What can hang from each mark
potavi: fari
bidor: potavi zofi
zofi: tevi vubodad
dazude: busog
ripume: bidor busog tevi
vubodad: ripume zofi
fari: ripume

Known rows, with every way that one mark hangs from another
fari{ripume{bidor{zofi} busog tevi}}: [ 0.476  0.362 -2.972 -0.941  1.906 -0.992  2.719  1.415 -1.265  1.665
 -1.277 -0.272 -0.773  0.412  4.120]
zofi{tevi vubodad{ripume{bidor{potavi} busog}}}: [-0.055  0.957  2.920  1.371 -4.845  0.386 -0.852 -0.332  0.829 -1.576
 -1.073 -1.630  1.663  0.715 -1.541]
zofi{tevi vubodad{ripume{bidor{potavi{fari}} busog}}}: [-0.271  0.960  4.633  1.426 -5.163  0.586 -0.870  0.578  0.929 -1.538
 -0.995 -1.656  1.484  0.177 -1.783]
dazude{busog}: [-0.636  1.170 -0.190 -0.790  1.029 -0.312 -0.631 -4.306 -0.438  0.052
  2.710 -2.421 -0.202  1.099 -0.491]
vubodad{ripume{bidor{potavi}} zofi}: [ 0.570  0.955 -3.499  1.105  0.875  0.987 -1.250  1.106  1.150  0.081
  0.140  3.438  2.258  0.739 -2.764]
vubodad{ripume{busog tevi}}: [ 0.652  2.445 -2.600  0.436  0.472 -0.161 -0.457 -2.726 -1.600  1.887
 -0.678 -0.292  2.157  1.649  0.918]
fari{ripume{bidor{potavi zofi{vubodad}} busog tevi}}: [ 0.280 -0.831 -2.087 -1.029  1.945 -0.784  2.633  2.399 -0.842  0.330
 -0.745 -0.039 -1.403 -0.118  3.807]
fari{ripume{bidor busog}}: [-0.156  1.636 -1.794  0.308  0.792 -1.227  1.272  1.767 -0.396  1.832
 -0.700  0.428 -2.307  1.338  2.399]
vubodad{ripume{bidor tevi} zofi}: [ 1.179  2.128 -4.761  0.818  0.648  1.302 -0.108 -0.101  0.373  0.848
 -2.008  2.078  4.090  1.268 -0.641]
potavi{fari{ripume{bidor busog tevi}}}: [-0.723  1.445  2.677  0.211  0.447 -0.088  0.994  2.621 -0.127  1.751
 -0.822 -0.050 -2.067 -0.376  1.158]
potavi{fari}: [-0.979  1.431  4.416  0.707  0.445 -0.021 -1.682  0.078  0.690  0.930
  1.993  0.171 -2.974 -0.355 -4.537]
ripume{bidor{potavi{fari}} busog tevi}: [-1.340 -1.709 -1.529 -0.969  2.358  0.636  0.748 -2.314 -0.169  0.580
 -2.744 -0.254 -1.603 -0.366  6.085]
vubodad{ripume{busog} zofi{tevi}}: [-0.149  2.782 -2.164  1.461 -2.509  0.556 -0.618 -0.978  0.016 -0.042
 -0.094  0.767  5.822  1.371 -2.706]
vubodad{ripume{bidor{potavi zofi} busog tevi}}: [ 0.888 -0.663 -3.142 -0.626  1.667  0.062  0.078 -1.350 -1.213  1.137
 -0.823  0.756  1.385  0.049  3.068]
zofi{tevi}: [-1.068  0.965  1.209  0.912 -1.560 -0.100 -0.954 -2.123  1.566  0.316
  0.722 -0.994 -0.161  0.669 -4.577]
bidor{potavi{fari{ripume{busog}}} zofi{tevi vubodad}}: [-0.859 -3.059  5.918 -0.854 -0.724 -0.448  0.554  3.894  0.509 -2.574
  3.828 -0.390 -1.289 -2.970 -4.067]

Rows
[-0.430  0.063 -3.032 -0.416  2.453 -0.527  2.260  1.723 -0.319  1.494
 -1.659  0.582 -1.781  0.567  4.186] | fari{ripume{bidor{potavi} busog tevi}}
[ 1.507  0.138  0.264 -0.769 -0.154 -0.853 -0.268 -1.436 -1.660 -1.084
  2.310 -1.436  0.630  0.027 -2.196] | bidor{zofi{vubodad{ripume{busog tevi}}}}
[-0.550  0.722 -1.047  1.242 -2.055  1.247 -0.465  1.046  0.970 -0.353
 -1.162  1.968  4.540 -0.059 -0.622] | vubodad{ripume{bidor{potavi{fari}} busog} zofi{tevi}}
[ 0.812  1.300  0.180  0.620 -1.384  0.185 -0.716 -0.990 -0.538 -0.848
 -1.043 -1.050  0.084  1.344  0.623] | zofi{vubodad{ripume{bidor{potavi} busog tevi}}}
[ 0.185 -2.682  3.888 -1.127  1.148 -0.096 -0.593  1.679 -0.614 -2.091
  3.732  0.253 -1.015 -2.421 -2.986] | bidor{potavi{fari} zofi{vubodad{ripume{busog tevi}}}}
[ 0.565  1.869  3.189  1.706 -5.177  0.479 -1.053  0.071  1.228 -1.139
 -1.051 -1.646  1.546  1.012 -3.455] | zofi{tevi vubodad{ripume{bidor}}}
[ 0.001 -1.040 -2.872 -1.167  2.839 -0.815  2.584  2.069 -0.852  1.098
 -0.684  0.536 -1.459 -0.215  3.992] | fari{ripume{bidor{potavi zofi} busog tevi}}
[-0.676 -3.302  1.967 -0.737  1.222  0.245 -0.552  0.881  1.674 -0.532
  1.136  1.092 -2.676 -2.186 -1.503] | ripume{bidor{potavi{fari} zofi{tevi}}}
[-0.854 -3.529  6.182 -0.810 -0.455  0.022 -0.704  2.072  1.168 -3.004
  4.186 -0.381 -1.680 -3.056 -5.905] | bidor{potavi{fari} zofi{tevi vubodad}}
[ 0.681 -0.686  0.974  0.387  0.127  0.267 -1.214  1.452  0.688  0.799
  0.926  1.853  0.099 -0.972 -2.318] | vubodad{ripume{bidor{potavi{fari} zofi{tevi}}}}
[-0.376  0.268 -4.049 -0.744  1.411  0.099  0.972 -4.423 -0.886  1.332
 -3.716 -1.424 -0.415  1.320  6.655] | ripume{bidor busog tevi}
[-0.399 -3.271 -3.943 -2.120  3.408 -0.047  1.356 -3.058 -0.967 -0.126
 -1.427 -0.470 -0.831 -0.820  6.210] | ripume{bidor{potavi zofi} busog tevi}
[ 0.312 -2.809 -0.162 -0.841  1.804 -0.267 -0.765 -0.092  0.963 -1.393
  1.368  0.792 -3.524 -0.879 -0.959] | ripume{bidor{potavi zofi{vubodad}}}
[ 0.246 -0.592  0.347  0.114 -0.431 -0.059 -0.868  0.254 -0.395  0.744
  0.343  1.058  0.904 -0.719  0.638] | vubodad{ripume{bidor{potavi{fari} zofi{tevi}} busog}}
[ 0.982  2.427  0.978  1.126 -2.560 -0.299 -1.367 -1.065 -0.612 -0.660
 -0.465 -1.129 -0.226  1.888 -0.632] | zofi{vubodad{ripume{bidor busog}}}
